What can hang from each mark
vuzoro: timo
divi: nilol paten
gere: luzok
nilol: divi
paten: divi
vaga: penol
penol: timo
timo: luzok penol vuzoro
luzok: divi gere mefa timo

Each row was made from one small tree. The marks that hang from a mark follow it in brackets, in alphabetical order. Every link used is in the known rows. Write each row's tree.
(in the rows, 128 means zero)
Known rows
timo(luzok(divi(nilol paten))): [157 130 121 243 138 124 141 141 152 118 119 135 132 137  99 137  90 113
 130  73 153 109 129 144 117 131 101 120]
timo(luzok(divi(nilol) gere)): [148 132 116 240 129 113 147 136 167 125 101 129 142 144  88 131  84 116
 125  88 153 113 122 140 103 133 105 127]
luzok(divi(nilol paten) timo): [156 127 123 251 139 117 147 146 153 123 116 151 127 133  96 140 102 126
 133  75 112 104 121 147 111 142  97 135]
vaga(penol(timo(luzok(divi)))): [154 127 117 201 130 133 149 145 181 113  95 113 166 141 105 127  87 111
 129 121 157 120 141 154 109 142  91 123]
gere(luzok(divi(nilol paten) mefa)): [149 126 109 241 132 112 145 138 181 109 137 126 133 135  89 143  92 117
 122  84 153 100 111 140  83 122  97 130]
vaga(penol(timo(luzok(mefa)))): [111 128 115 154 130 131 147 141 183 114  93 109 159 140 110 126  86 115
 128 120 156 117 137 154  83 144  92 125]
vaga(penol(timo(luzok(gere)))): [115 126 125 151 130 117 151 141 181 116  89 112 165 141 103 127  84 111
 126 123 151 121 136 154 106 134 101 128]
paten(divi): [139 133 113 154 139 125 147 135 159 104 104 151 116 147 110 135  92 114
 133 133 131 122 158 149 117 124 107 110]
luzok(mefa): [ 96 129 112 153 138 125 146 138 163 111 100 137 135 144 109 133  87 124
 128 129 127 111 139 145  81 134  96 131]
vaga(penol(timo(luzok))): [123 128 126 150 131 127 147 144 178 106  89 117 159 140 106 127  88 106
 129 126 160 122 154 156 110 136  95 121]
vuzoro(timo): [107 136 125 145 138 122 147 142 171  91  93 148 155 152 108 166  91 111
 134 140 127 118 165 153 106 135 100 125]
gere(luzok): [118 130 127 146 131 109 147 138 184  91 109 140 137 145  97 139  91 105
 120 141 170 116 155 145 103 116 103 122]
luzok(divi(nilol) gere): [139 128 115 240 135 111 150 137 166 119  99 135 144 140  88 135  85 123
 129  95 115 111 125 142  98 123 102 135]
gere(luzok(divi mefa timo)): [148 125 108 211 125 116 151 141 196 118 121 137 136 148 101 141  99 122
 117 127 159 106 114 141  78 154  94 136]
nilol(divi(paten)): [113 123 124 204 142 114 146 146 138 112 108 147 124 131 107 142  93 114
 132 116 116 109 144 147 113 112 103 122]
gere(luzok(mefa)): [109 127 115 147 129 112 147 136 188 100 116 132 136 145 100 139  89 113
 119 137 166 111 136 142  77 126  99 128]
vaga(penol(timo(luzok(gere mefa)))): [107 125 113 155 128 120 151 138 185 123  94 103 164 141 106 126  82 119
 124 118 147 116 119 151  81 142  99 133]
timo(luzok(divi mefa) penol vuzoro): [166 128  87 200 130 138 138 135 179 140 108 114 132 155 108 118  81 132
  91 122 139 117 119 134  96 169 100 119]
penol(timo(luzok)): [122 126 126 151 135 126 145 138 172  99  91 135 162 137 107 137  90 110
 127 130 157 123 150 159 109 141  91 118]
vaga(penol(timo(luzok(gere) vuzoro))): [136 118 111 144 129 119 150 137 187 123  87 108 160 146  95 123  83 109
 121 123 135 123 133 150 111 147 103 131]
timo(penol): [116 135 123 150 138 123 139 141 162 110  95 135 135 145 112 125  86 128
 102 136 126 118 155 145 114 128 100 116]
gere(luzok(mefa timo)): [117 128 119 159 127 111 149 140 192 111 114 142 130 147 103 141 100 118
 118 132 160 109 127 143  77 146  97 133]
vaga(penol(timo(luzok vuzoro))): [143 120 113 144 130 130 147 141 184 115  86 115 155 144  96 123  88 105
 125 127 144 124 149 153 113 149  97 123]
timo(luzok(divi(nilol)) penol): [165 140 116 241 128 127 136 141 168 125 101 124 136 146  99 124  84 124
  99  95 156 116 137 141 111 139 100 110]
vaga(penol(timo(luzok(divi) vuzoro))): [173 117 101 195 129 138 149 141 188 122  94 111 160 146  94 122  86 109
 124 122 141 122 137 151 114 158  96 125]
gere(luzok(timo)): [126 130 132 155 128 105 148 142 188 103 108 150 132 146  98 141 102 110
 119 137 164 113 144 147 104 136 102 128]

Write each row's tree
[136 121 102 209 131 124 152 132 186 123 103 116 173 141 107 136  83 126
 122 118 142 115 105 151  79 155  91 133] | penol(timo(luzok(divi gere mefa)))
[158 127 121 237 133 107 146 141 176 100 133 134 134 135  87 144  94 109
 124  89 158 105 128 143 108 114 101 125] | gere(luzok(divi(nilol paten)))
[123 119 101 155 135 125 147 140 172 133  97 145 125 149  98 130  97 127
 122 125 105 112 127 143  85 169  98 139] | luzok(mefa timo(vuzoro))
[128 125 102 216 133 117 155 138 174 138 106 138 141 147 106 134  92 137
 124 117 111 105 101 141  77 160  98 147] | luzok(divi gere mefa timo)
[127 123  99 157 132 114 145 136 179 148  98 128 129 152 102 122  91 144
  91 125  90 112 107 137  88 173 105 137] | luzok(gere mefa timo(penol vuzoro))
[165 124  87 208 131 133 143 140 181 145 104 130 130 152 106 123  93 144
  94 123  98 110 111 138  92 181  97 132] | luzok(divi mefa timo(penol vuzoro))
[148 129 117 204 142 129 144 140 151 116 123 133 136 142 116 134  89 113
 127 103 156 111 132 143 124 136  99 121] | timo(luzok(divi(paten)))
[130 123 102 246 140 112 148 135 158 128 123 126 138 135  95 137  86 132
 129  72 104 100  99 140  83 130 101 142] | luzok(divi(nilol paten) gere mefa)
[139 128 109 146 134 117 139 133 173 134  97 120 134 154 102 119  81 123
  90 126 136 122 131 136 121 150 112 118] | timo(luzok(gere) penol vuzoro)
[158 133 117 250 127 111 146 142 172 140  98 135 137 142  93 129  94 140
  99  95 106 110 115 141 104 149 103 132] | luzok(divi(nilol) gere timo(penol))
[129 120 104 218 142 115 153 138 162 139 126 137 136 140 114 138  95 139
 125  97 101 100  90 141  90 156  99 147] | luzok(divi(paten) gere mefa timo)
[140 117 114 144 133 128 145 135 181 108  89 132 157 141  96 133  90 107
 122 130 141 126 146 155 112 157  96 120] | penol(timo(luzok vuzoro))
[157 128 112 248 120 110 149 142 195 121 118 138 133 143  84 142  99 122
 120  98 155 104 112 141  71 147  94 136] | gere(luzok(divi(nilol) mefa timo))
[131 116 112 142 134 128 151 142 185 108  83 122 156 141  91 125  90 111
 128 134 107 122 152 156 109 142  96 130] | vaga(penol(timo(vuzoro)))
[145 129 107 252 129 124 148 142 171 131 103 144 132 143  94 136  97 132
 130  89 115 105 116 144  74 155  93 139] | luzok(divi(nilol) mefa timo)
[149 128 106 238 123 113 147 137 193 108 119 127 139 143  83 141  89 116
 120 103 161 107 121 140  70 126  97 130] | gere(luzok(divi(nilol) mefa))
[133 134 102 204 131 122 150 136 184 121 108 123 164 160 115 163  81 122
 126 121 149 111 119 143  82 158 103 132] | vuzoro(timo(luzok(divi gere mefa)))
[129 145 127 149 132 125 137 144 175 105  96 131 152 157 119 156  86 116
 102 136 158 122 163 149 118 148 104 108] | vuzoro(timo(luzok penol))
[125 113  98 151 132 119 149 129 189 125  96 117 161 143  97 132  84 121
 117 123 129 119 112 150  83 164  97 133] | penol(timo(luzok(gere mefa) vuzoro))
[116 138 113 155 132 131 136 137 167 125 102 120 133 149 120 122  82 130
  97 125 158 117 135 140  93 147 100 114] | timo(luzok(mefa) penol)
[172 113 102 199 140 132 147 137 173 116 115 126 158 136 102 136  93 113
 124 107 131 117 123 153 124 158  91 123] | penol(timo(luzok(divi(paten)) vuzoro))
[151 144 112 202 130 120 143 140 181 118 103 122 164 158 116 154  82 125
  98 129 148 119 132 144 115 154 109 117] | vuzoro(timo(luzok(divi gere) penol))
